Known rows, with every step that occurs
Z/Y/X/J/R/K/N: 28,-1,12,-15,15,-3,10,44,-12,5,4,-3,26,46,-26,-1,-3,10,0,-12,20,18,8
J/C/L: -9,0,27,-13,-13,-14,14,6,2,-2,-13,2,-8,-1,-5,-3,2,-3,-1,-5,1,3,2
J/R/K/Z/Y: 29,-22,24,-27,-25,-7,20,12,-19,15,2,5,5,29,18,-5,-6,6,1,-39,15,-9,2
Z/Y/X/J: 13,12,-3,-6,24,-6,-5,15,-10,-7,3,4,16,20,-6,-13,2,18,5,16,11,13,-10
X/J/N: -4,15,-3,3,-7,-11,13,12,-1,22,-2,-1,3,18,-32,14,2,8,13,4,0,6,15
B/N/K: 9,-19,2,15,5,-4,-8,-16,23,-3,-6,-10,8,-11,-22,-11,2,-11,11,-11,-13,19,-15
R/J/N: -8,10,18,6,-29,-7,12,11,-1,9,-1,-2,6,4,-22,17,-7,-12,15,-16,-12,-10,20
B/N: 2,-5,-2,13,-3,-1,1,0,15,0,3,2,-3,-13,-18,-2,-1,-4,8,-5,-7,9,-10
K/R/J: 13,-8,15,-11,-30,9,9,25,13,0,-10,10,12,7,15,-6,-5,-13,4,-30,15,-22,12
Z/Y/X/J/R/B/N: 19,-2,3,-14,12,-2,-4,21,2,4,6,-2,11,10,-39,-6,-1,9,2,-14,22,17,-15
Y/X/J/R: -5,8,0,-15,19,10,1,25,11,6,0,-10,20,22,-24,10,4,20,-2,9,24,12,-3
N/K: 8,-15,4,1,6,-3,-10,-16,5,-4,-9,-12,11,4,-3,-10,3,-5,3,-7,-4,11,-4
B/N/K/R/J/C/L: 13,-26,44,-10,-39,-12,14,15,36,-5,-30,2,12,-6,-12,-20,-2,-27,14,-46,2,2,1
N/K/X/J/R/B: 3,-20,4,-22,6,1,6,14,27,7,-43,-9,24,32,-18,2,-9,0,-10,-40,30,9,4
X/J/N/K: 4,1,0,4,-2,-15,5,-3,5,16,-12,-13,14,22,-35,3,5,2,14,-3,-6,17,12
X/J/N/B: 1,4,-20,-2,7,-21,12,20,2,26,6,-16,-6,28,-27,15,13,10,21,10,2,22,12
Z/Y/X/J/C: 10,18,10,-2,19,-17,-1,16,-16,-8,-10,6,2,25,-15,-17,3,28,9,18,10,17,-14
B/N/K/Z/Y/X/J/R: 33,-23,15,-15,21,-8,4,6,12,1,3,-5,22,21,-12,-23,3,22,14,-19,15,28,-24
Y/X/J/R/B: 4,5,0,-20,10,8,-2,22,-2,6,-1,-20,14,22,-37,10,-1,15,-9,-14,29,5,5
J/R/B/N/K/X: -2,-36,8,-5,4,4,1,4,38,-3,-26,-9,14,2,-25,-3,-7,-17,-4,-50,13,16,-8
N/K/Z/Y/X: 29,-24,14,-6,25,-11,-8,-16,-17,-21,13,-12,17,13,22,-34,3,16,11,-17,1,15,-13
K/X/J: -11,4,-11,-1,9,0,17,24,27,2,-29,10,16,25,-1,1,-9,10,-3,-7,19,3,4
Y/X/J/C: -2,22,5,5,16,-7,2,17,-3,-3,-12,-12,4,23,-31,-2,1,28,8,15,11,14,-4
C/L: -9,-6,14,-17,-9,-4,10,5,7,-1,0,0,8,-8,2,-2,2,-11,-5,-7,3,1,7

Rows
13,-13,3,-5,15,3,-11,7,19,4,-7,-31,23,12,-57,-1,2,6,4,-23,18,24,-10 => Y/X/J/R/B/N/K
37,-38,22,-15,14,-7,-6,-9,-6,-11,14,-19,11,5,-10,-25,-1,5,8,-48,10,18,-19 => J/R/B/N/K/Z/Y/X
-2,-15,-7,14,14,-4,8,7,48,-2,-35,-1,24,14,-21,-11,-8,0,8,-17,5,23,-10 => B/N/K/X/J
14,3,8,-18,2,1,3,30,-8,12,-1,-7,27,39,-23,2,0,11,-1,-4,20,6,-1 => Z/Y/X/J/R/K
33,-31,8,3,-9,-11,4,-22,1,-2,-2,-22,2,-3,-15,-20,-6,0,10,-54,-4,6,-4 => R/B/N/K/Z
19,-4,9,-13,-8,-1,23,40,3,23,-13,-4,17,42,-32,13,-5,3,-3,-21,17,8,18 => X/J/R/K/N
11,4,6,2,22,-17,-10,-1,-9,-1,4,-13,24,23,-29,-12,8,9,19,8,-5,27,-1 => Z/Y/X/J/N/K
45,-21,5,-2,16,-17,-1,-10,-8,-8,2,-17,18,14,-21,-32,-5,18,15,-40,9,18,-13 => R/B/N/K/Z/Y/X/J
6,-16,9,-9,-11,4,1,6,12,11,0,-6,-6,-9,-32,8,-2,-10,-3,-30,9,4,-4 => J/R/B/N
28,-32,7,-14,-11,1,-8,-3,3,-3,-11,-14,8,8,3,-21,3,-15,-2,-45,16,-4,10 => N/K/R/B
-1,15,-10,1,20,4,-2,15,3,-3,2,-12,19,16,-22,0,1,20,3,13,13,10,0 => Y/X/J
31,-12,14,-10,-1,-29,16,-8,-16,13,-3,3,9,31,-1,-18,1,15,21,-21,-2,14,4 => X/J/N/K/Z/Y
21,-21,0,-3,-19,5,3,12,13,2,2,-1,-4,-9,-14,-13,-1,-14,2,-42,15,-8,4 => K/R/B/N
13,2,7,-7,11,7,13,45,0,8,1,-20,28,44,-39,14,-2,9,-2,-13,21,16,17 => Y/X/J/R/K/N
34,-12,10,-20,7,-8,10,17,-6,4,10,-3,7,17,-21,-12,-4,23,7,-37,25,10,-12 => K/Z/Y/X/J/R/B/N
26,-16,-6,-17,4,-12,21,48,4,27,-3,-19,7,53,-27,16,7,4,5,-16,21,23,16 => X/J/R/K/N/B
24,-5,-9,-10,25,-28,14,20,-21,9,29,-17,1,38,-2,-8,13,31,29,-1,9,26,4 => K/Z/Y/X/J/N/B
-4,-9,6,18,9,-14,12,11,41,-3,-49,2,9,20,-31,-13,-8,9,12,-16,5,27,-15 => B/N/K/X/J/C
33,-13,-2,-19,28,-14,8,51,-10,10,14,-18,17,55,-21,0,9,10,9,-6,24,33,4 => Z/Y/X/J/R/K/N/B
24,-17,3,-12,-17,-11,7,8,2,17,-12,-15,12,27,-29,-7,5,-8,8,-39,16,1,25 => X/J/N/K/R/B
26,-17,9,-14,18,-7,-14,5,7,0,-5,-14,21,13,-41,-16,2,3,6,-21,15,27,-20 => Z/Y/X/J/R/B/N/K
10,0,3,-26,-9,0,7,17,0,20,-16,-4,3,22,-27,13,-3,7,-9,-22,27,-3,7 => X/J/R/B
